Each row was made from one path, in order. Every step used is in the known rows, and no mark comes twice. Write each row's path.
In the rows, zero is written as 128.
Known rows:
P, F, X, N, Q, M: [114 140 159 180 149 139 158 142 117 128  98 136 121 141 155 161 136 147
 125 161 150 126 157 149 139 208 125 176 115 139 120 110 168 147  87 125
 112 166 130 164 245 116 181 127 138 120 143 122]
E, L, Z, X, F, P: [114 154 164  81 178 152 171 101 138 133 138 118 113 109 193 154 166 144
 126 175 117 120 150 142 135 152 100 127 152 144  83 118 146 156 120 137
 101 176 165 163  78 116 156  91 136 115 128 106]
M, P, F: [142 126 154 118 141 120 126 132  91 122 117 116 120 127 134 142 147 139
 107 144 146 111 124 145 147 187 111 122 102 124 119 130 113 137 126 120
  99 139 131 142 173 114 142  94 117 121 105  98]
L, Z, X, F, P, A: [107 154 151 119 173 165 148  88 130 145 122 121 119 119 182 173 166 148
 119 168 125 117 159 144 145 179 108 109 133 131  52  99 142 142 120 150
 128 170 171 160  77  97 125  90 135 119 103 107]
A, P, F, X, N, Q: [119 109 168 155 146 148 141 144 142 116 114 135 113 133 189 165 134 148
 133 158 175 109 148 142 135 181 127 152 110 130 134 104 174 145  95 154
 112 150 153 166 153 115 171  98 142 113 130 124]
R, Q, N: [134 140 155 147 106 138  77 101 100 139 110 114 119 134 160 137 158 145
 110 130 149 132 134 152 153 154 117 120 109 131 127 108 169 134 131 126
 112 132 141 117 149 122 157 103 117 124 132 111]
R, Q, C: [138 130 147 132 102 137  85 100  79 140 101 127 140 130 152 148 163 151
 105 153 156 132 131 153 142 140 122 112  99 128 132 112 137 129 115 119
 111 122 140 126 167 131 164  90 108 125 126  99]
F, P, A: [124 128 133 118 136 147  84  94 111 128 133 116 126 110 170 145 130 139
 108 165 143 114 134 125 148 178 124  92 113 119  84 103 129 140 128 126
 108 131 160 147 115 119 125  99 128 121 108 106]
N, Q, C: [130 121 158 149 110 135 184 100  88 128  85 135 144 125 151 149 139 153
 106 166 158 129 119 135 143 157 109 127 105 130 136 105 136 141 112 117
 108 132 139 150 161 126 159  93 116 115 133 108]
R, Q, M, P, F, X: [147 147 144 104 145 121  85 132  94 125  89 124 109 146 131 148 176 141
 123 143 136 112 122 167 150 208 116 151 117 113 127 106 138 140 104 123
 106 143 128 121 252 124 169 114 104 133 113 102]
C, Q, M, P, F: [144 149 157 125 160 123 142 130 106 153 102 121 113 131 131 146 147 154
 104 150 144 121 129 146 143 223 112 160 101 111 144 100  68 137 130 116
  99 129 123 138 239 122 150 114 117 123 128  95]
M, Q: [140 130 153 141 119 132 169  97 103 129 144 118 120 123 155 143 148 142
 101 144 156 120 125 139 143 154 109  76  73 107 124 133 135 140 127 120
 114 127 137 134 186 128 148  94 125 127 120 101]
Z, X: [133 134 165 123 133 142 133 101 115 109 108 122 117 119 163 154 140 142
 107 154 136 113 154 134 140 151 113 114 102 117 102 137 131 143 118 123
 125 158 147 137 151 101 149  87 138 120 128 106]
E, L, Z, X, F: [118 151 165 123 165 140 199  97 128 134 143 123 115 114 173 156 165 146
 120 160 123 129 166 151 137 156  99 124 136 159  90 135 143 151 117 132
 102 181 146 155 115 118 163  87 143 118 127  97]
A, P, F, X, N: [122 108 156 140 147 146  95 138 133 122 130 123 112 133 189 161 132 144
 129 150 152 109 163 150 140 187 133 136 107 148 115 137 151 142  91 149
 107 156 138 170 161 116 162  91 141 112 127 113]
N, Q, R: [132 112 147 141 105 132 176  99 105 113 102 132 118 119 156 161 115 140
 109 159 154 128 128 132 146 177 105 145 111 124 133  89 150 140 114 118
 109 144 146 169 158 124 153 104 149 124 131 127]
C, X: [135 132 147 125 119 146 105 104 119 116 143 127 107 124 168 146 113 134
 112 138 143 112 130 134 153 151 117 114  89 115 100 134  94 135 118 111
 105 113 152 141 160 110 150 106 139 125 131 108]
A, P, F, X, Z, L: [130 111 171 102 154 146 108 139 118 121 121 135 106 116 169 131 122 149
 129 123 135 116 154 152 149 183 116 135 118 142 111 137 108 131 112 148
 109 170 122 125 131 140 139  81 129 121 124  94]
X, F, P: [115 146 148 109 141 154 104 100 104 129 129 114 118 119 182 133 150 141
 107 161 122 120 148 130 136 164 119 136 115 119  81 117 151 128 113 110
 113 148 164 161 103 130 142  96 131 113 119 108]
P, F, X, Z: [129 106 145 141 157 140  60 157 109 135 125 130 112 122 146 129 146 142
 117 129 130 122 175 157 147 182 104 116 103 140 100 145 116 139 104 120
 120 152 121 122 162 123 144  96 133 133 121  94]
M, P, F, X: [139 126 142 109 152 118 121 141  97 102 105 120 109 130 129 145 150 138
 119 142 137 102 127 151 152 196 108 120 103 117 106 129 121 143 105 126
 103 148 120 143 191 121 153  92 117 126 107  99]
E, L, Z, X, N, Q: [120 137 184 148 154 136 218 110 141 134 118 126 120 113 179 181 151 147
 125 171 163 122 145 136 125 146 103 143 138 153 133 111 167 162 119 148
 108 179 172 162 134 106 182  98 146 115 143 118]
N, Q, M, P: [138 162 170 105 128 122 188  98  97 117  60 124 123 130 147 142 143 141
  98 156 142 119  99 125 141 185 107 172 105 103 133  94 136 142 124 109
 103 134 145 133 227 119 159 109 117 118 125 117]
Q, N, X, Z: [127 139 184 121 131 162  67 114 103 122  82 112 108 131 156 119 133 143
 116 118 132 127 161 152 153 160  88 131  94 149 106 136 141 138 136 126
 113 173 129 119 134 127 150 102 130 124 136 108]
Q, N, X, Z, L, E: [126 148 211 143 146 150  93 112  91 112 115 109 112 115 135  92  96 143
 109 115 163 130 158 147 154 157  90 141 128 150  78 125 131 130 143 119
  97 207 115 124 142 138 163 103 121 120 136 106]
E, L, Z, X: [134 129 161 115 153 138 159 101 140 122 135 122 112 107 173 164 147 143
 119 160 133 117 136 144 141 144  93 110 138 151 111 147 125 164 127 135
  99 171 148 145 132 114 161  90 141 120 131 100]
M, P: [140 140 154  99 126 123 122  95  92 114  96 110 118 123 145 138 141 136
  97 145 145 110 106 129 144 166 111 119  93 116 112 129 119 136 125 113
 106 133 144 137 168 122 150  81 115 117 111 100]
X, Z, L: [123 128 173 122 127 138 116 100  91 131 120 122 123 110 144 124 122 143
 103 122 138 135 145 132 142 147 119 128 101 139  99 134 105 125 132 113
 112 163 135 114 129 142 140  87 129 125 133  93]
N, Q, C, X, F, P: [112 158 161 103 135 155 182 110 103 136 100 138 132 127 183 146 133 145
 125 173 141 124 126 134 148 168 120 145 110 108  95  72 126 133 103 125
 111 112 177 166 109 113 168 110 115 114 134 122]
R, Q, M: [138 144 150 133 107 146  71  96 108 144 111 123 122 133 161 144 161 145
 104 148 138 131 137 146 139 161 121 144 109 119 129 113 143 131 119 115
 107 135 140 117 222 128 161 112 126 126 132 105]
A, P: [135 118 155 110 118 153  94  93 134 116 121 125 111 119 198 144 135 143
 104 149 148 111 133 126 142 156 117 126 107 125 127 135 126 135 124 130
 105 131 149 148 128 125 139  80 140 112 125 105]
X, F, P, A: [113 157 138 129 150 150 111  89 107 142 145 115 128 120 174 140 142 141
 110 167 125 124 150 131 142 184 124 109 118 120  59  96 145 127 118 125
 113 139 164 155  98 123 127  97 131 119 103 106]
C, Q: [134 126 147 146 131 140 103 105 126 132 127 117 114 119 159 145 135 154
  97 142 158 116 138 132 136 161 119 116  91 108 132 109  93 130 128 113
 111 126 144 138 150 133 145  94 139 121 140  94]
N, Q, M: [128 142 156 152 115 144 164 100 117 122  92 135 126 123 161 144 132 145
 105 162 146 129 124 127 141 173 108 167 109 112 129 101 146 141 119 104
 108 147 136 140 212 122 158 114 137 120 137 116]
A, P, F, X: [137 106 143 122 146 148  92 137 138 102 130 134 102 124 179 150 135 147
 125 146 143 104 150 149 150 187 116 124 115 131 117 135 128 143  98 139
 104 142 126 152 146 121 141  89 139 117 117 102]
A, P, F: [139 103 154 129 135 149  97 129 131 122 143 130 116 120 184 141 137 148
 115 148 150 112 145 143 143 179 116 134 110 132 132 136 120 136 122 130
 101 141 135 153 134 118 135  90 140 113 114 101]
F, P: [127 127 142 101 126 151  73 106 113 116 126 109 116 113 178 140 146 137
 106 159 138 112 128 122 141 155 118 127 113 115 106 121 132 139 122 113
 108 133 158 146 120 124 142  94 131 110 124 109]
Z, X, N: [120 145 176 145 130 142 129 103 109 130 105 114 124 127 174 166 137 143
 112 157 151 121 170 134 130 159 130 128  97 136 101 138 146 143 111 131
 133 172 153 159 169  94 171  93 144 114 138 116]
F, X, N: [113 128 148 147 130 143  92 109 116 117 114 115 116 130 163 155 138 139
 114 151 147 115 157 139 139 163 127 124  99 141 100 137 164 141  91 125
 115 161 142 162 187 126 171  96 135 118 140 110]
C, X, Z, L: [127 141 177 106 126 143 116 110 100 129 132 128 106 113 153 128 105 138
 114 115 140 127 137 136 151 146 121 122  93 122  91 128  73 126 128 117
 110 138 152 116 141 125 146  96 136 131 141  98]

Write each row's path:
[114 121 159 171 139 129 174 146  92 134  92 139 144 136 145 168 134 155
 129 168 162 129 155 154 142 183 123 138 107 155 129 110 158 147  80 132
 114 155 131 169 194 115 183 103 117 116 138 114]
P, F, X, N, Q, C
[121 154 201 113 127 153 116 103  81 113  88 115 112 123 142 117 113 148
 121 109 134 130 148 151 156 156  98 141  95 152  96 125 141 130 141 128
 103 197 121 121 131 141 149  99 122 123 140 105]
Q, N, X, Z, L
[109 165 155 111 147 167  92  91 109 115 126 110 117 123 167 139 140 143
 119 166 124 116 153 146 141 176 109 115 114 118  54  92 162 127 121 125
 102 165 171 165 102 128 135  97 133 118 101 110]
N, X, F, P, A
[117 114 147 167 147 137  96 143 111 121 135 120 120 136 154 159 139 143
 124 147 146 117 172 153 141 182 129 125 106 153 103 139 153 141  87 126
 116 162 125 163 188 117 165 101 138 117 129 107]
P, F, X, N
[134 130 151 118 110 143 124  99  96 129 119 134 128 127 159 151 113 141
 116 152 139 121 131 142 159 161 119 112  88 129 110 128  81 141 107 119
 103 114 138 153 175 113 159 100 117 120 136 103]
Q, C, X
[114 132 158 156 128 136 149 116 119 107  94 125 117 131 167 158 135 142
 117 154 165 116 144 132 135 155 121 141 103 125 114 107 183 142  96 129
 121 157 159 159 172 121 182  99 138 120 141 123]
F, X, N, Q
[133 143 149 145 132 143 108  99 126 145 115 122 117 123 158 147 128 155
  97 149 137 130 139 135 140 185 118 149  94 113 134 104  86 136 124 104
 103 132 131 134 218 133 151 109 137 120 149  98]
C, Q, M
[138 140 157 127 112 139 195  97  85 145 138 132 131 132 158 156 123 142
 116 148 151 124 110 149 158 161 114  72  65 106 123 126  87 145 112 125
 107 100 137 143 199 113 163 101 108 131 132 100]
M, Q, C, X
[111 125 172 146 145 159 139 100 128 138 108 115 118 129 174 188 149 146
 114 153 157 117 155 144 138 143 111 132 112 152 100 145 143 151 114 144
 133 184 153 163 145  92 160  93 140 115 134 111]
L, Z, X, N
[128 161 204 114 133 148 182 101  75 131 106 113 110 129 136 123 124 150
 120 107 144 129 138 159 159 158  97 104  78 133 107 122 148 136 145 138
 110 191 119 116 154 141 153  99 113 131 133 106]
M, Q, N, X, Z, L
[115 132 170 171 121 140 154 108 109 125 109 122 128 128 166 155 136 143
 104 157 170 125 139 125 125 151 126 144 100 128 125 107 168 134 115 122
 120 149 166 154 155 117 173 101 142 113 139 120]
X, N, Q
[131 144 171 143 131 155 100 107 119 108  93 111 101 133 156 141 126 155
 118 132 149 119 143 150 152 171  97 134  93 125 126  99 124 137 137 126
 100 162 135 141 152 130 154 105 130 122 148 106]
C, Q, N, X
[130 130 173 116 130 165  50 116 108 112 105 114 110 123 157 125 138 141
 107 131 138 121 151 148 138 138  90 128  90 133  96 136 122 129 134 110
 115 171 142 124 142 130 147  90 139 125 127 100]
N, X, Z
[149 161 160  97 120 127  91  94  85 142  82 113 119 141 145 148 173 141
 101 148 139 121 110 144 142 174 121 153 109 110 131 102 134 134 128 116
 107 126 145 115 232 125 164 105 109 124 120 106]
R, Q, M, P
[120 136 176 130 154 139 157 102 139 138 132 115 116 115 177 175 152 143
 120 162 144 123 161 142 133 144 108 127 136 172 113 143 140 162 117 145
 106 179 155 167 144 107 174  92 144 115 140 107]
E, L, Z, X, N
[134 137 171 150 126 127 129 101 102 109 154 117 124 102 139 116  96 139
  91 139 171 121 136 127 146 152 116 119 133 130  82 130 118 129 127 102
  91 175 125 146 160 138 155  93 131 114 126  97]
Z, L, E
[131 131 159 132 109 141 172 108  96 124  95 141 128 126 162 154 118 144
 118 161 161 122 114 135 151 153 113 124  93 114 126 102 105 141 110 123
 106 105 153 150 162 107 165 104 123 123 140 111]
N, Q, C, X
[140 148 149 113 136 120 135  87  89 129 109 113 127 121 136 145 133 137
  99 150 147 115 116 130 149 186 117  88 102 116  92 113 112 134 130 121
 107 125 143 134 168 117 138  84 115 128  97  98]
M, P, A
[110 130 183 155 139 151 214 106 106 150  65 135 144 136 164 197 143 158
 120 172 171 129 136 146 136 144 107 139 116 147 124 108 155 156 106 147
 133 172 154 170 156  90 179  93 125 112 144 120]
L, Z, X, N, Q, C
[115 161 167 131 130 161 112 104 105 103 121 115 112 135 159 136 141 144
 115 148 126 121 151 154 136 149 101 138  92 130  73 124 160 121 115 108
 100 183 141 158 140 134 154  94 143 117 123 105]
N, X, F
[108 142 161  97 169 169 143 105 133 133 110 118 113 124 192 169 167 145
 118 163 122 115 151 141 140 158 103 129 132 124  72 118 147 145 113 140
 129 175 171 161  81  98 138  90 135 113 124 111]
L, Z, X, F, P
[122 137 163 140 111 146 118 104  95 150 118 129 135 137 165 165 113 143
 118 156 147 129 144 140 149 155 135 125  89 150 111 130 102 139  99 122
 114 123 144 169 186 106 182 100 123 115 147 113]
Q, C, X, N
[110 149 165 136 158 156 171  99 127 139 116 122 115 128 172 170 157 144
 113 150 127 122 160 148 141 148  99 126 118 133  75 139 139 139 112 132
 130 185 144 152 122 102 145  85 144 121 123 101]
L, Z, X, F
[115 143 190 155 134 139 185 108 118 119  89 125 126 126 175 170 134 147
 112 163 169 118 161 126 125 155 123 149 103 121 116 110 170 145 114 136
 138 166 172 152 155  91 175 100 141 115 140 130]
Z, X, N, Q
[116 172 178 148 146 156 134 102 115 128 100 110 105 138 158 136 127 159
 120 133 134 127 165 155 147 179 100 142  90 131 103  92 142 126 127 127
 104 169 141 153 132 133 157 106 133 120 145 107]
C, Q, N, X, F
[126 143 170 130 117 156 102 102 101  99  93 112 107 135 157 134 129 143
 117 134 135 118 143 150 158 165  95 128  98 145 106 129 165 142 128 122
  99 173 126 150 151 125 156 106 130 119 133 113]
Q, N, X
[116 120 156 179 147 133 150 153 115 117 114 130 121 134 153 159 148 145
 125 156 166 115 157 148 135 184 125 141 105 134 118 111 174 143  92 134
 116 161 143 161 180 115 176 108 139 120 132 119]
P, F, X, N, Q
[133 142 184 122 122 163  19 115  97 138  89 113 107 135 156 123 166 146
 120 115 142 129 154 168 147 148  91 130  97 136 119 111 161 128 143 135
 119 159 150  98 131 127 162 105 120 132 133 111]
R, Q, N, X, Z
[138 142 162 150 118 136 188  95  94 139 128 114 119 134 155 137 142 143
 107 131 150 128 129 141 161 175 108  84  79 126 128 126 154 148 131 130
 112 137 124 134 177 122 151 107 112 128 126 110]
M, Q, N
[125 117 147 116 138 146  57 119 107 130 104 124 109 118 159 126 142 139
 109 129 128 121 160 142 144 161 104 116  97 129  94 135 117 138 105 122
 125 148 135 116 158 136 149  86 132 126 131 100]
F, X, Z
[125 140 167 136 156 115 178 145 100 117  84 124 114 137 138 159 149 142
 122 156 171 107 132 146 136 197 118 149 104 120 127 105 164 145  98 133
 112 150 152 156 191 109 184 100 118 120 121 119]
M, P, F, X, N, Q
[120 163 170 133 142 144 162 101 115 121 114 123 120 124 172 148 139 143
 111 156 125 123 178 140 134 164 116 127 105 128  74 130 146 131 109 121
 131 167 148 151 136 104 154  89 141 121 124 108]
Z, X, F
[126 141 163 138 102 144  83 103  84 164 117 125 134 143 167 168 148 144
 120 150 164 128 140 151 143 135 139 122  91 135 124 114 119 130 103 130
 116 109 164 148 188 109 191 106 116 123 140 113]
R, Q, C, X, N
[126 143 184 132 145 161  64 116 112 145  89 111 104 130 156 123 135 155
 116 115 144 126 163 153 148 164  88 132  81 126 128 104 110 134 144 127
 117 160 135 117 130 130 153 103 129 129 148 102]
C, Q, N, X, Z
[127 119 160 135 152 131 106 146  95 117 128 130 112 113 128 127 129 146
 121 120 134 123 162 156 149 176 117 123 110 144  89 138 109 131 106 124
 115 177 108 118 156 142 140  87 125 134 124  89]
P, F, X, Z, L
[135 148 167 133 111 158  56 106 103 112  99 112 104 143 156 139 160 145
 121 133 149 119 135 165 150 145 102 126 102 131 117 108 180 133 133 131
 104 164 140 124 148 125 165 104 122 126 130 115]
R, Q, N, X
[133  96 155 114 155 154  54 148 136 128 121 135 105 123 181 132 150 147
 123 131 139 113 164 155 146 184 106 129 108 137 116 142 108 138 108 143
 123 145 134 125 134 125 143  82 136 122 121  97]
A, P, F, X, Z
[135 135 155 136 113 133 200  93  79 144 123 124 146 128 150 150 137 149
 104 154 150 129 126 143 148 160 110  77  77 123 131 130 120 146 117 127
 106 126 124 144 191 129 157  91 105 125 122  97]
M, Q, C
[115 113 150 169 137 126 172 140 105 128 110 134 117 138 147 175 119 144
 132 160 157 124 161 151 147 211 118 159 118 142 130  93 175 149  81 143
 118 164 132 187 188 118 175 112 149 126 134 134]
P, F, X, N, Q, R
